Each row was made from one small tree. The marks that hang from a mark follow it in brackets, in alphabetical order. Every link used is in the known rows. Write each row's tree.
(in the rows, 128 means zero)
Known rows
komekid(bodatur famus(suvo tugurem) suvar): [137  98 109 109 106 139 132  86 134 154 155 115 195 103 140 121 179 127
 123 132 152 125 118  67 124 130 175 141 104 167]
suvar(fiba tugurem(zuno(suvo))): [123 119 159 111 121 106 135 142 133  83 138 132 115  99 127 197  98 127
 126 137 159 107 136  94 115 149 118 167 119  96]
komekid(bodatur famus(suvo) suvar(nitez tugurem)): [149 112 164 133  93 116 149  99 148 136 126 103 195  85 125 190 141 137
 122 149 160 125 122  85  98 132 154 198  96 169]
bodatur(komekid(famus suvar(fiba))): [120 116 140 147 128 126 140  80 126 122 139  96 156 113 105 175 129 141
 139 140 152 130 140 150 114 135 149 130 109 184]
suvo(famus(tugurem(suvar(nitez) zuno))): [108 113 138 118 129 140 110 127 140 121 110  92 147 110 160 114 153 124
 126 144 164 108 129  74 112 129 130 205 137 117]
bodatur(komekid(famus(suvo tugurem))): [117  97 106 104 137 137 126 112 135 138 147 117 176 115 126  96 141 116
 104 126 138 112 121  59 121 125 165  96 140 139]
nitez(suvar suvo): [125 141 107 107 103 118 136 128 112 120 150 153 128 100 162 110 148 112
 101 127 121 120 139 144 107 127 123  94 114 150]
komekid(famus suvar(fiba nitez(suvo) tugurem(zuno))): [131 125 170 139  89  97 153 107 148 102 119 100 164  73 127 229 115 132
 128 154 167 119 124 123  89 140 124 198  96 147]
bodatur(komekid(famus(suvo) suvar(nitez))): [132 106 131 126 135 126 140  93 136 130 133 103 184 101 123 154 130 129
 105 146 146 123 133  99 106 132 156 112 120 167]
famus(suvo(nitez) tugurem(suvar(fiba(tanufa)) zuno)): [ 96 112 124  96 163 135 121 133 145 112 124  86 155  96 154 129 172 121
 133 126 166  95 161  48 120 152 121 146 113 100]
komekid(bodatur famus(suvo(tugurem(zuno))) suvar(fiba nitez)): [137 105 165 137 122 122 140 103 144 105 118  91 185  87 148 200 140 141
 139 148 183 112 125  96 106 150 152 204  83 166]
bodatur(komekid): [123 124 129 131 152 126 125 113 127 119 137 123 127 115 125 121 116 126
 118 121 133 127 136 122 121 130 138 107 127 149]
suvo(famus(tugurem) nitez): [ 99 124 125 120 110 148 125 124 117 136  97 113 132 118 127  91 164 141
 132 131 126 115 124  79 138 103 146 215 129 107]
tugurem(famus suvo): [120 122 137 131 164 136 127 129 126 117 120 131 117 133 157 126 127 120
 141 139 150 120 128  75 120 122 133 120 124 109]
famus(suvo tugurem(suvar(fiba) zuno)): [108 101 116  89 146 130 115 134 133 107 134 103 145 117 146 127 152 111
 125 132 169  86 142  58 111 159 129 119 140 112]
famus(suvo(tugurem)): [119 111 134 109 138 139 129 154 124 119 124 135 135 106 147 111 138 126
 128 122 132 105 115  80 120 142 134 139 132 131]
zuno(suvo tugurem(famus suvar)): [119 109 118 103 167 136 134 149 120 108 161 144 108 114 188  97 150 109
 115 129 179 125 134  61 126 141 146 165 138 110]
nitez(suvar(fiba tugurem(zuno))): [114 128 156 124  94 102 129 137 129  98 130 112 127 101 132 172 123 131
 135 139 156 103 148 132 103 141 109 185 118 134]
tugurem(famus suvar(nitez)): [124 123 146 141 156 135 128 136 134 123 108 100 139 123 154 131 141 123
 132 154 168 116 148  97 107 131 118 170 136 132]
nitez(suvo): [130 136 116 115 123 123 136 129 123 120 137 149 124 105 143 128 129 115
 109 124 123 125 124 130 116 128 127  95 120 131]
bodatur(komekid(famus suvar)): [127 112 132 144 132 134 133  78 129 138 147 110 161 110 130 140 140 134
 136 135 147 143 130 124 121 129 153 132 107 184]
bodatur(komekid(suvar)): [125 118 127 131 146 128 128  91 122 126 145 116 135  99 129 130 135 133
 127 125 139 132 138 122 118 139 141 118 112 178]
suvo(nitez tugurem): [114 129 159 140 136 138 133 144 118 112  97 119 118 110 150 123 144 142
 153 120 135 125 119  78 127 132 128 226 105 129]
bodatur(komekid(famus(suvo(nitez) tugurem(zuno)) suvar(fiba))): [101  95 123 112 140 130 131  85 128 114 124  89 172  97 128 145 154 131
 129 137 168 106 138  45 123 138 162 162 102 141]
nitez(suvar(fiba tugurem(zuno)) suvo): [115 137 144 110  90  96 139 136 124  90 139 133 121  77 149 171 124 116
 117 135 151  99 146 132  92 142 109 154 109 137]

Write each row's tree
[117 138 154 138 146 118 150 157 145 104 114 103 142  69 144 165 128 133
 119 138 148 103 140 137  98 131 111 148 113 129]
suvar(fiba(tanufa) nitez(suvo(tugurem(famus))))
[104 107 149 116 144 129 127 145 131 113  95 124 129  95 154 129 137 124
 138 146 171  96 143  26 126 122 126 215 118  89]
suvar(tugurem(famus(suvo(nitez)) zuno))
[133 136 150 127 125 117 144 153 132 102 114 130 133  87 153 146 121 125
 111 125 129 118 108 109  98 137 121 160 115 139]
suvar(nitez(suvo(tugurem)))
[111 120 140 126 160 148 130 150 117 113 126 134 119  88 196  98 161 113
 145 132 170 109 129  76 101 142 121 169 118 155]
nitez(suvo(tugurem(famus suvar)))
[ 92 142 159 111  90 124 143 140 116 103 127 120 126  79 131 165 152 146
 122 141 134 106 168 125 115 118 119 208 104 113]
zuno(suvo(famus nitez(suvar(fiba(tanufa) tugurem))))
[107 117 143 114 135 121 141 154 145 126 125 106 149  86 111 159 130 131
 127 144 152  89 157 108 112 130 118 127 136 109]
suvar(fiba(tanufa) tugurem(famus(suvo)))
[108 115 120 114 151 143 131 138 115 127  97 130 130 120 142 104 151 125
 125 144 147 103 146  64 136 114 137 153 127 100]
tugurem(famus(suvo(nitez)))
[126 106 118 126  97 136 133  98 135 154 145 107 175 116 132 121 167 132
 138 135 140 137 112  92 128 128 154 164 121 157]
komekid(famus(tugurem) suvar)
[ 99 129 182 142 167 119 136 133 151  95  98  94 122  92 152 189 124 136
 164 140 177 110 151  53 113 128 110 206  90  82]
suvar(fiba(tanufa) tugurem(famus suvo(nitez) zuno))
[131 122 179 127  98 111 139 103 133  89 125 108 141  69 130 226 121 147
 122 156 176 110 143 109 103 138 140 233  90 138]
komekid(bodatur suvar(fiba nitez tugurem(zuno(suvo(famus)))))
[141 118 165 152  92 124 142  86 140 144 140 110 173  92 133 176 150 142
 153 138 162 144 119 108 113 129 152 220  86 186]
komekid(bodatur famus suvar(tugurem))
[130 105 142 120 124 130 135 111 129 137 135 122 155  75 143 141 156 131
 132 144 171 107 140  68 111 132 149 178 106 162]
komekid(bodatur suvar(tugurem(famus(suvo))))
[101 134 176 142 139 139 133 147 143 110 103  74 145  93 138 158 147 149
 149 139 154 106 144 146  98 137 110 204 122 146]
suvo(famus tugurem(suvar(fiba(tanufa) nitez)))
[118 126 155 134 148 114 139 154 133  83  99 113 124  81 159 167 113 124
 125 147 171  95 130 107  99 138 116 184 114 118]
suvar(fiba nitez(suvo(tugurem(famus zuno))))
[142 121 200 157 117 103 146  84 156  95 118  84 170  95 137 252 114 141
 155 151 189 131 121  82  88 143 142 222  72 152]
komekid(bodatur famus suvar(fiba nitez tugurem(suvo zuno)))
[137 122 136 105 150 117 142 151 133  95 154 130 121 113 167 136 129 114
  95 125 159 134 125  74 111 150 139 168 134 111]
zuno(suvo tugurem(suvar(nitez)))
[ 84 135 173 142 145 155 130 139 125 111  94  84 127  94 151 136 171 153
 172 129 156 110 152 117 118 133 114 237 102 141]
suvo(famus nitez tugurem(suvar(fiba(tanufa))))
[110 133 150 132 115 134 134 142 107 111 111 124 123 106 168 106 164 138
 145 123 133 121 131  94 118 131 125 227 100 149]
suvo(nitez(suvar) tugurem)
[139 110 165 135 141 143 134 127 142 120 120 102 183 107 172 146 155 126
 136 138 177 118 122  69  97 144 150 198 102 170]
komekid(bodatur famus(suvo(tugurem(suvar(nitez)))))
[118 124 158 134 179 117 146 148 136  84 117  97 116 130 157 160 124 119
 130 140 186 114 131  74  93 143 136 177 136 106]
zuno(tugurem(famus suvar(fiba nitez) suvo))
[ 98 135 146 110  79 112 133 132 117  96 126 132 118  74 146 156 131 124
 121 144 150  91 145 146  97 122 116 180 114 134]
nitez(suvar(fiba tugurem(zuno)) suvo(famus))
